What can hang from each mark:
lekip: kanip
gupi: dobupi kanip kevul
dobupi: gupi kevul
zisem: kanip
kanip: dobupi gupi kevul lekip zisem
kevul: dobupi gupi

Known rows, with every way that one mark hangs from another:
lekip{kanip{dobupi{gupi kevul} zisem}}: [ 17.8   1.2  22.4  27.2  24.6  34.3 -15.1   0.8  10.1   3.6   0.7 -21.3
 -15.1  -4.3 -49.7  18.2  26.1   6.9 -12.3 -29.2 -24.0]
gupi{dobupi kanip}: [-13.9   1.1 -24.9   1.5   5.5   8.1  16.6  -3.6  20.2   8.7  -7.7  19.2
  -1.6 -39.7  -9.1  32.6  19.3 -13.1   3.4  18.5  -7.5]
kanip{gupi kevul{dobupi} lekip zisem}: [-12.3  15.4  17.1  32.9  27.8  25.3   6.7  10.0   9.9   6.6 -18.0   4.9
   4.4  20.4 -70.4 -15.7  20.8 -15.1 -25.9 -16.4  -0.9]
lekip{kanip{dobupi kevul zisem}}: [  7.2  -7.6   9.0  30.5  29.6  33.7  -3.8   7.9   4.7  10.0 -18.0  -0.8
  -9.9  19.0 -36.3  -3.4  20.9   1.2 -15.3 -21.3   5.7]
dobupi{kevul{gupi{kanip}}}: [ 10.4   8.1  -0.8  -4.6   3.5   7.5  -4.4  -0.6  29.5  12.3   9.4   3.2
  16.7 -63.5 -11.9  19.2  32.0  -4.0 -12.3   5.0 -35.6]
lekip{kanip{dobupi}}: [  6.4 -21.6   2.4  22.1  12.0  25.2  -2.1  -6.5   8.1  -8.3  -1.9   6.7
  -9.2   8.7 -21.6   7.6  10.4  -7.1  -3.8 -13.4  15.1]
kevul{dobupi gupi}: [-16.8  -3.7   5.6  16.0  12.7  28.4   0.8 -22.8  -0.7 -11.7  -8.4   0.5
  14.7 -17.6  -3.9  -9.9  11.5 -11.1 -18.8 -15.5 -16.7]
kanip{dobupi kevul{gupi} lekip zisem}: [-18.3  18.8  13.0  33.6  21.5  29.7 -15.9  15.1   7.0  18.0  -4.3 -15.6
  -3.1  -2.0 -57.0 -16.5  24.2 -12.0 -27.1 -30.5   1.0]
zisem{kanip}: [  2.6  -6.3 -10.8  -2.9  -1.6  10.3  14.4   4.3  -0.5 -22.2  -3.6   3.7
  -3.8   3.5  -3.9   5.0  12.0   1.7   1.4  -6.2  -5.7]
dobupi{gupi}: [ -0.3   9.7   2.0  -2.7   2.1   1.9  -6.5  -7.6   1.7   4.3   1.2  -7.4
 -16.6  -5.6 -19.5  15.1   4.0  -9.3  -2.9  -6.7 -11.4]
kevul{gupi{dobupi kanip{lekip}}}: [-26.3  13.5 -28.5  14.5  10.5   0.9   6.5  -2.2  25.9  16.3  10.3  22.1
  -1.8 -61.5 -35.3  23.5  22.7 -23.0 -14.9   4.8  -2.5]
gupi{kanip{dobupi zisem} kevul}: [ 10.4   7.4  -7.3   6.6  10.8  11.9  10.0  19.1  21.8  18.5   1.1 -10.5
  -6.6  -4.4 -41.1  40.9  13.6  -6.9  -7.3  -3.5   4.5]
dobupi{kevul{gupi{kanip{lekip zisem}}}}: [  4.1  27.8   1.9  12.6  14.1  -4.5  -4.5  17.6  17.5  24.3  20.5  -8.1
  15.1 -47.0 -38.2  13.7  22.5   5.7 -23.0  -8.9 -23.8]
lekip{kanip{kevul{dobupi gupi} zisem}}: [ -1.2  -3.7   0.7  31.6  43.3  35.5  -1.5 -13.9   0.4   3.8 -19.9  12.0
   6.4  -6.6 -24.1 -18.2  22.7  -3.7 -32.3 -22.4 -14.7]
kevul{gupi}: [ -7.6   3.8  -7.7   6.6   4.1   9.9 -13.5  -7.4   5.1  -3.5   5.1  -0.6
   3.4 -20.4  -3.5  -5.8   6.0  -5.2 -13.0 -11.3 -10.8]
lekip{kanip{gupi kevul zisem}}: [ 14.9   0.2  -5.3  26.1  32.9  20.1  -8.1  10.7  18.7   2.9 -17.8  19.3
 -10.1  20.9 -50.3  -6.8  21.1  -2.8 -15.3 -16.4   0.3]
zisem{kanip{dobupi kevul}}: [ -3.2 -10.1   5.3   6.2   5.7  43.8  13.5   8.6  15.4 -10.7 -23.0  -3.6
  -9.3   5.7 -30.5   4.6  37.5 -12.9  -6.2 -10.2  -6.4]
zisem{kanip{dobupi gupi{kevul}}}: [  7.1 -11.7 -11.6   8.6  -0.7  35.9   9.3  15.3  37.4 -29.3  -4.7   3.7
 -17.5  10.0 -64.5  30.6  32.0 -20.7  -7.5 -15.3   3.4]
kevul{gupi{dobupi kanip}}: [-22.3   3.1 -28.8   5.8   9.8  17.5   2.8 -10.5  24.2   7.9  -4.0  20.6
   3.9 -60.1 -10.7  26.6  27.7 -18.0 -10.8   6.1 -19.6]
kanip{dobupi gupi{kevul} lekip zisem}: [  0.2  14.3   3.2  30.5  13.1  13.5  -6.4  28.0  25.9   2.9   8.8  -6.9
 -15.0  24.3 -89.3  15.4   9.7 -13.1 -19.5 -22.2  18.6]
dobupi{gupi{kanip{lekip zisem}} kevul}: [ 11.8  33.6   9.4   5.3  12.6 -13.3   2.7  18.7  16.5  32.8  16.0 -14.3
  -5.5 -34.4 -56.4  33.8  19.1   1.2 -12.7  -3.3 -24.2]
gupi{kanip}: [  7.4   2.8  -9.7  -4.8  -1.6  -5.3  11.9   2.2  13.6  13.2  -0.9  10.0
   4.5 -20.3  -6.8  26.4   7.3 -10.4   3.4  10.9  -2.2]
lekip{kanip}: [ 13.1 -14.9 -12.9   9.8  12.8  -1.9   2.0  -6.0   4.7  -1.4   3.1  19.1
  -9.9   1.1  -5.7   4.4  -1.1   1.8  -2.0  -5.1  13.1]
kanip{dobupi{kevul} gupi lekip}: [  2.7   6.7  27.4  29.0   1.9  23.9 -11.3  18.6  34.1  -4.2   7.6  -5.0
   3.2 -10.2 -72.0   4.9  32.6 -13.8 -11.6 -11.5  -3.9]
kanip{kevul}: [  0.1   2.4   2.5  -5.5   7.1   6.9   1.6   4.9  10.6  16.8 -14.7   5.9
  -3.0  -6.3 -11.1  -6.5  16.1  -6.7  -5.9   7.6  -4.2]

Rows:
[  7.9  -6.1   9.6  38.5  31.1  45.8 -11.4  10.8  23.1  -4.8 -22.8  10.0
  -9.6  26.7 -66.0  -2.0  30.8 -11.1 -16.7 -25.5   3.4] | lekip{kanip{dobupi gupi kevul zisem}}
[-10.8   6.5  17.3  18.1   7.1  18.2   2.6  13.7  16.3  20.1  -4.5  -3.7
  -7.4   1.4 -48.9  -4.5  22.3 -17.3 -11.3  -5.1  16.1] | kanip{dobupi kevul lekip}
[ -7.7  13.7  -8.8   4.0   7.6  -6.2  17.7  12.0  34.5  25.9   9.8  17.5
   4.4 -63.6 -33.9  33.5  31.1  -6.6  -5.0  22.8 -13.2] | gupi{dobupi{kevul} kanip{lekip}}
[ -7.6  -3.1   4.5  -1.4  15.6  38.3  23.3 -15.1   7.2  -8.6 -27.3  -0.7
 -13.7  -7.0 -34.6  10.8  37.4 -18.8 -12.3 -10.2 -28.7] | zisem{kanip{kevul{dobupi{gupi}}}}
[-34.0  24.1 -13.4  25.9  29.1  16.8  -8.8  11.2   8.9  21.7  -6.0   6.8
  -6.7 -27.9 -41.5 -13.2  24.4  -6.5 -27.3 -14.1  -9.3] | kanip{kevul{gupi{dobupi}} lekip zisem}
[ -0.7  16.1  32.4  26.9  12.1  16.3  -5.1  23.5   3.6  10.3   8.8 -29.0
   6.3   0.1 -46.3  -3.3  17.4  11.4 -13.4 -18.1  -5.5] | kanip{dobupi{kevul} lekip zisem}
[-14.3   9.3 -29.3  13.2   9.1  -3.9   6.9  15.8  41.8   5.8   9.3  26.6
 -19.8 -19.5 -69.3  25.5  16.0 -22.0 -10.8   7.3  14.4] | kanip{gupi{dobupi kevul} lekip}
[  4.3  -3.8 -37.6  23.3  32.6  14.4  -0.4  10.0  29.8  -4.1  -2.1  29.3
 -21.6  -0.7 -56.4  25.0  17.8  -3.3 -14.4  -8.3   5.5] | lekip{kanip{gupi{dobupi kevul} zisem}}
[ -8.4  19.9  26.9  33.2  15.4  26.1 -21.4  14.9   6.8   6.9  14.8 -28.1
   9.9 -19.2 -48.5 -11.2  23.1   6.3 -26.4 -28.9 -17.5] | kanip{dobupi{kevul{gupi}} lekip zisem}
[-14.0  -9.3 -27.6  16.8  30.4  27.5  -6.9 -13.9  24.5   9.0 -12.7  33.2
 -12.2 -42.7 -19.1  -2.3  33.6 -13.5 -21.2  -2.9  -9.0] | lekip{kanip{kevul{gupi{dobupi}}}}
[-15.9  18.1  -0.1  28.1  23.5  10.1  11.5  -2.5   1.2  11.2   5.0   0.4
  16.4 -21.9 -37.6   8.7   8.9 -11.3 -27.4 -18.1  -8.7] | kevul{dobupi gupi{kanip{lekip zisem}}}
[  0.7  34.4  -0.9   5.3  18.3  -9.1   6.3  17.0  15.2  44.6  -1.4  -3.0
 -15.2 -15.3 -64.1  27.1  18.6 -16.8 -16.7  -3.8  -7.6] | dobupi{gupi{kanip{kevul lekip zisem}}}
[ -2.8   1.4  22.5  16.2   4.5  38.9 -19.2  -2.1  18.5  -4.7   2.2 -18.7
  11.2 -37.3 -22.0  -3.0  33.9  -2.0 -14.5 -16.5 -28.6] | kanip{dobupi{kevul{gupi}}}
[  6.0   4.7 -11.6  20.6  32.8  18.9 -14.0   0.9   4.8  10.3  -8.0  11.5
  -5.3  -7.1 -21.1 -15.5  20.3   4.3 -26.6 -21.5  -7.8] | lekip{kanip{kevul{gupi} zisem}}
[ -6.8   1.1  11.2  20.3   2.2  34.1  -2.8  11.8  20.3 -17.7  12.1 -11.2
   3.8 -33.8 -47.7   1.6  42.2  -4.2 -19.3 -26.0 -19.4] | zisem{kanip{dobupi{kevul{gupi}} lekip}}
[  5.4  -3.0  28.2  19.9   1.9  41.1 -11.9  10.0  32.7 -15.2  -5.7  -6.9
   6.0  -8.4 -51.6   6.8  35.9  -8.8  -7.4  -9.9 -21.6] | kanip{dobupi{kevul} gupi}
[-14.7   1.9 -26.3  27.0  41.3  31.6  -9.4  -4.8  11.3   9.1 -15.2  20.8
  -9.7 -26.9 -24.3  -7.3  30.2  -1.1 -25.2 -15.4 -15.0] | lekip{kanip{kevul{gupi{dobupi}} zisem}}
[  1.3  -2.8 -12.5  17.3   0.4  20.3  11.2  26.3  38.5 -18.3   7.3  10.4
 -23.0   9.3 -87.8  26.8  28.2 -22.9 -11.6 -17.4  17.3] | zisem{kanip{dobupi gupi{kevul} lekip}}
[-18.5  10.7 -25.0   8.9   8.2  -8.9  19.8   6.3  22.3  20.1   5.3  23.7
  -3.5 -39.2 -30.6  31.2  15.2 -18.8  -1.3  14.6   6.7] | gupi{dobupi kanip{lekip}}
[  4.0   4.5   2.4  21.2  12.6  29.9  -9.3  21.7  23.7  -6.7  -3.7 -11.2
 -11.4  22.6 -66.8  16.2  13.8  -9.8 -13.2 -19.7   3.4] | kanip{dobupi gupi{kevul} zisem}
[ 18.0  -6.6  20.1  29.9  24.3  30.3  -8.4   8.7   6.4  -2.0  -1.2 -11.8
   0.8   2.2 -29.8   2.0  22.0  18.5 -11.5 -19.9 -10.3] | lekip{kanip{dobupi{kevul} zisem}}
[-14.1  18.1   1.9  32.9  12.8  16.4  -4.6  12.3  10.6  12.2  10.4 -12.4
   5.6 -16.4 -51.4  14.8  15.4 -14.3 -20.2 -23.6   2.5] | kevul{gupi{kanip{dobupi lekip zisem}}}
[  2.2  14.8  -8.5  -2.3   6.1 -14.0  15.4  15.2  28.0  39.8   1.0  19.5
  -3.8 -26.4 -37.8  18.6  19.5 -19.3  -6.8  15.6   8.5] | gupi{kanip{kevul lekip}}
[ -5.8  21.1   5.0  27.6  12.5   0.4  -7.5  22.5   4.8  -3.2   6.2   0.2
  -2.1  23.8 -57.6  -6.0  -1.7  -2.5 -12.1 -18.5   7.8] | kanip{gupi lekip zisem}
[-16.4  -0.8   8.6  10.9  19.6  35.5   2.4 -16.7   8.2   4.1 -21.9   4.5
  10.5 -24.0 -15.6 -16.7  27.4 -16.7 -26.6  -5.6 -22.3] | kanip{kevul{dobupi gupi}}
[  3.7  -5.2  -3.3   8.5  10.1  19.0   9.3  -1.7  27.0  -9.0  -7.0  13.8
  -0.6   1.5 -48.0  16.2  13.9 -19.8 -14.9   0.5  -2.2] | kanip{gupi{kevul{dobupi}}}
[ -3.7  -1.9 -19.2  31.4  38.2  31.2  -3.4   4.4  24.3  -0.1 -24.7  29.1
 -13.3  -0.6 -52.2   1.5  32.1  -6.3 -15.5  -8.9  -5.0] | lekip{kanip{gupi{dobupi} kevul zisem}}
[ -1.0   4.9  -3.8  16.8  10.4   3.0  14.9   6.4  30.1   1.6   4.9  18.4
  -5.6   3.8 -69.7  12.2  10.4 -22.4 -20.4  -2.5  13.5] | kanip{gupi{kevul{dobupi}} lekip}
[  7.7 -18.1   3.9  19.5  19.7  31.2   0.0  -2.5  19.9   9.0 -16.3  14.0
 -11.3   2.8 -31.5   1.5  27.0 -12.9 -10.2  -6.8  11.3] | lekip{kanip{dobupi kevul}}
[ -5.0   5.5  18.7  33.4  10.9  40.2 -13.9  10.1   7.1 -17.1 -11.9 -16.4
  -0.1  30.4 -52.3  -0.2  15.2  -7.4  -9.6 -28.5  -4.6] | kanip{dobupi gupi zisem}
[ -4.0   1.2 -40.1 -11.2   8.5  -4.9  21.0   5.3  37.1  21.8   1.3  25.3
 -11.7 -46.9 -24.8  50.1  20.5 -14.5  -2.4  25.2  -0.8] | gupi{dobupi kanip kevul}
